Each row was made from one walk, in order. Every step used is in the known rows, and no mark comes twice. Write each row's walk.
Known rows
p-v-k-d-y: [  4.4 -17.0  61.7 -35.0  28.5 -23.5  40.6  23.5 -16.1 -33.7  33.3 -56.7
 -21.3 -16.9 -22.9  -6.1 -42.8  26.2 -47.0  -6.0]
p-v-k-w-y-z: [ 12.1 -17.0  28.2  -6.0  17.9  13.7  12.3   7.1 -17.2 -25.0  24.2 -59.5
   3.1 -18.1 -25.9   2.7  -8.3  -4.4 -25.2 -51.2]
v-k-w: [ 10.3  -4.1  12.1  32.8   2.4 -18.3  -2.3  25.0  22.8 -37.4  17.5 -36.6
 -58.5  11.2  10.0   5.8   5.9 -34.8 -21.0 -51.8]
l-k-w: [-18.9 -13.9 -41.2   2.8   0.2  14.1 -47.2 -14.8  -1.7  37.4 -25.9  -6.3
 -67.3  -0.7  -9.8 -17.0  -4.3 -36.8   3.6 -22.6]
l-k: [-30.9   1.0 -28.6 -12.0  13.1   1.1 -19.3  -5.8  -2.8  27.5   0.4  14.4
 -48.1   9.2   7.5 -10.4 -15.2 -25.6   9.9  19.6]
y-l: [ -7.5   1.0 -30.2  31.3  -3.0  -2.9 -16.9   9.6 -26.5 -29.0  12.6  27.0
   7.1  21.6  30.2  -6.8  10.0  17.8   2.8  10.5]
w-p-v-y: [ -0.3  45.5   5.1 -28.7 -18.3  -1.1 -17.5 -57.8 -11.8  21.8  24.6 -18.2
  41.3 -31.1 -20.5  25.3  16.3  -0.7  13.8  15.9]
d-y-w-p-v-k: [ 12.0 -22.8  35.0  -6.4  -8.7  -4.8  34.2  38.1  27.0  20.9 -16.5  26.3
  22.9  -0.1   8.5  -7.4 -37.8  56.7  27.9  20.3]
d-y: [ -2.8 -16.9  29.8 -13.6 -13.6  14.1  19.9  34.0  -2.9 -33.7   5.1   2.3
 -29.7  12.9 -18.4 -28.3 -34.2  79.9  -2.9  14.4]
l-k-w-p-v-y-z: [ -6.7   1.4 -26.4 -14.3  -7.9  19.6 -50.5 -39.7  -9.2  58.1 -33.7 -13.7
  -9.2 -20.5 -12.1  -0.5  20.9 -64.0  40.2 -27.9]
w-p-v: [ -8.3  39.9  -6.4 -23.7 -17.6   0.7 -15.7 -57.8 -14.2  18.1  18.3 -19.3
  20.8 -35.4 -14.9  11.8 -12.8  20.1  -0.6  15.5]
p-v-y: [  3.1  -2.7  29.8 -36.0  12.3   9.0  -3.1 -12.2 -17.4 -10.8  56.1 -38.0
  18.4 -14.7 -53.9   6.5  19.8  21.7 -15.0  10.6]
v-k: [ -1.4  10.9  24.3  16.8  15.9 -31.0  25.0  32.8  21.6 -47.5  45.2 -15.7
 -39.5  21.1  28.2  10.3  -4.9 -23.2 -15.1  -9.7]
d-y-l: [  0.2 -28.5  14.9  -2.0  -7.7  12.9  19.6  44.9 -18.9 -27.6  -7.6  24.4
   0.3  20.2   4.9 -22.8 -19.7  66.0  14.5  15.1]
y-w: [  3.2  -3.0 -20.4  50.8 -12.2 -12.2 -18.9  15.3  33.8   4.1  -0.8  45.7
  -0.6  23.7  29.1 -14.7 -21.0  44.2   3.4  25.7]
k-v-y-w-p: [ 20.9  59.9   6.4  24.1 -32.0   6.1 -19.8 -32.9  42.7   5.8  -5.0   7.1
  46.2 -14.7   1.8  38.0  46.6 -33.1   1.8  24.1]
p-v-k-w: [  6.9 -25.6  27.3 -18.3  20.1  -1.5   8.6  10.1  -3.6 -16.1  37.9 -62.2
 -28.4 -21.4 -34.6  -1.3  -8.8   4.6 -39.6 -34.6]
w-k-d-y: [  1.5  -7.4  -5.7 -44.7   2.8 -12.6  49.7  -5.9   5.0 -37.2 -21.1  11.9
 -16.9  13.6   2.1 -37.2 -21.2  26.4 -38.9  14.5]
d-y-l-k-w-p: [ -4.1 -31.3  -4.5 -10.4  -8.8  17.0   1.0  25.3 -18.6  24.1 -42.2  27.8
  -1.4   3.6   8.3 -14.8 -12.1  21.1  37.6   0.6]
d-y-m: [-13.7 -32.1  34.9  -4.5  11.9  -8.2  33.2  44.5   7.1 -26.6 -11.0  -1.8
 -28.4  -1.9  -9.4 -40.8 -23.2  67.5   1.4  29.2]

Write each row's walk
[-20.2  20.3 -44.1  34.8  11.6  16.6   4.5  -5.4 -44.6   3.6 -20.0  44.4
  33.6  26.9  31.6  26.8 -10.4 -22.2   4.2  -7.0] => w-y-l-k
[-20.4  -2.3 -32.6  13.7  14.2 -21.3 -20.5   4.6 -37.9   5.6 -23.6  29.1
  -8.9  16.5  43.3  -8.2 -11.8 -27.6   5.8  17.0] => y-l-k-d
[  5.7  12.0 -18.9  22.4 -16.9 -13.7 -18.0 -20.8  26.2  42.9  -8.6  35.7
  41.2  -9.3  21.3   4.5 -22.5  34.2  18.6  27.7] => y-w-p-v
[  4.2  17.0 -35.8 -32.6  -7.5  20.0  32.7 -31.9  37.7 -22.1  -3.9  13.1
   6.8  -2.6  -2.4  -8.3  32.6 -19.4 -37.0  18.1] => w-k-v
[ -5.2  33.2  -8.8 -32.3  -6.8  -1.9 -17.6 -51.8 -19.5  47.7   9.0  -0.2
  53.0 -27.7  -5.8  30.7  22.7 -28.3  32.5  19.5] => w-p-v-y-l-k
[  4.8  12.8 -34.6  50.0 -26.2  30.5 -37.3 -26.3 -22.0 -20.3 -26.4 -21.7
 -32.6   3.8 -25.5   0.9  -6.8  11.3 -34.0 -66.6] => k-w-y
[ -2.0   7.7  -8.5   4.6   8.9  -4.1 -21.3   4.5 -12.8   9.6  17.0  31.1
  30.7  26.2  13.1  20.5  61.8 -52.9  41.1  18.7] => v-y-l-k
[-19.3  -6.5   5.2 -28.6  12.5 -20.8   0.3  -4.0 -11.7  49.9 -45.6   9.4
 -23.2 -11.1  10.1 -13.7 -58.1  -5.6   4.8  25.3] => l-k-d-y-w-p-v
[ 18.7  18.6 -13.1  10.1 -39.8  24.6 -58.0 -54.9 -12.3   9.6 -18.0 -44.8
   7.6 -32.2 -34.7  -1.9  28.3  -9.1  10.7 -53.6] => k-w-p-v-y-z
[-21.0  -3.2 -45.6  13.0   1.9  22.2 -34.9 -19.2 -14.7  38.7 -38.8   2.7
 -45.7   3.4  -6.7   0.8  -9.9 -44.6   1.0 -33.2] => l-k-w-y
[ -3.0  36.6   9.8 -23.0  -5.7 -15.8   4.4 -38.1  -2.2  13.6  27.7 -25.0
  19.1 -30.1   0.6  24.2 -10.3  -7.0   1.8   4.8] => w-p-v-k
[ 10.0 -42.5   6.3 -11.3  -6.6   9.6  42.5  43.0  34.6   3.8 -24.1  52.7
  10.5  23.3   8.2 -31.5 -24.3  68.6  14.6  26.3] => d-y-w-k
[ 11.2   1.3  -1.4  49.5   6.8  -9.2   9.0  25.7   1.7 -31.3  -2.3 -16.4
 -22.7  18.5  23.9  24.6   8.4 -47.9 -15.8 -62.8] => v-k-w-y-l
[  8.4 -14.9  66.6 -30.4  24.8 -16.2  36.3  24.2 -20.7 -44.1  26.1 -59.5
  -3.0 -17.9 -16.3 -14.3 -39.0  22.8 -31.6 -13.9] => p-v-k-d-y-z
[  9.6 -13.4  24.9 -17.0  11.0   3.2  -4.1  -2.6   0.5   9.4  41.5 -14.8
  35.4  -9.1 -37.9   6.0  16.8  25.2  -3.6  17.5] => p-v-y-w
[-13.8 -20.7 -52.4  23.6   5.1   7.1 -38.7   5.0 -25.4  23.6 -28.1  26.6
 -14.4  12.7  25.9  -8.0  16.2 -34.6  21.1 -10.7] => y-l-k-w
[  8.2  10.2  -7.1  24.7  -8.0 -23.6  -3.9  -6.7  35.0  40.5  -3.6  31.4
  38.3  -5.7  32.1  13.7 -18.7  12.5  20.5  22.3] => y-w-p-v-k
[ 20.9  46.2   9.1  27.2 -24.5   9.1 -16.5 -16.8  41.3  -8.2   2.6   5.7
  31.2  -5.7  -4.8  28.4  44.4 -25.6  -8.4  23.0] => k-v-y-w
[-10.1 -38.5   4.9 -15.3   4.4  13.1  17.6  45.6 -18.3   4.2 -21.5  34.1
  -5.2  17.2  10.1 -20.5 -18.2  34.9  30.7  19.5] => d-y-l-k
[ -3.9  14.2  21.8  14.3  16.5 -26.5  -5.8   3.5  11.8 -21.8  26.5  -4.2
   7.5   7.3  -7.0   2.0  58.5 -21.4  14.4  28.4] => v-y-m
[ 19.7   9.7   0.4   9.1  -2.9 -22.0   4.3  -0.6  33.1   0.7   3.8  41.0
  40.1  30.2  11.8   6.5  42.8 -20.1  15.5  23.9] => v-y-w-k-d
[  4.3  -0.6   8.6  47.5  15.6 -20.7  16.0  24.4  13.6 -30.3  -2.1 -28.4
 -37.2  10.2  17.4  16.2   6.1 -46.0 -22.3 -56.8] => v-k-w-y-m
[ 13.1  16.9 -31.0 -30.7  -3.2  17.5  32.4 -26.2  31.7 -13.2  -2.1  26.2
  42.2   4.5   2.7   9.9  69.5 -47.8 -13.6  19.8] => w-k-v-y-l
[  7.2 -18.6  24.7  -9.6  21.3   5.0  17.4   6.0 -13.0 -14.5  29.0 -55.8
 -12.5 -19.9 -32.5  11.5 -12.8   0.1 -40.7 -42.5] => p-v-k-w-y
[ -5.4 -26.9   7.6 -15.1  -0.6  20.1  20.0  38.5 -10.6   6.1 -29.6  27.8
   0.6   7.5   8.6 -12.7 -10.7  23.8  22.1  21.1] => d-y-l-k-v
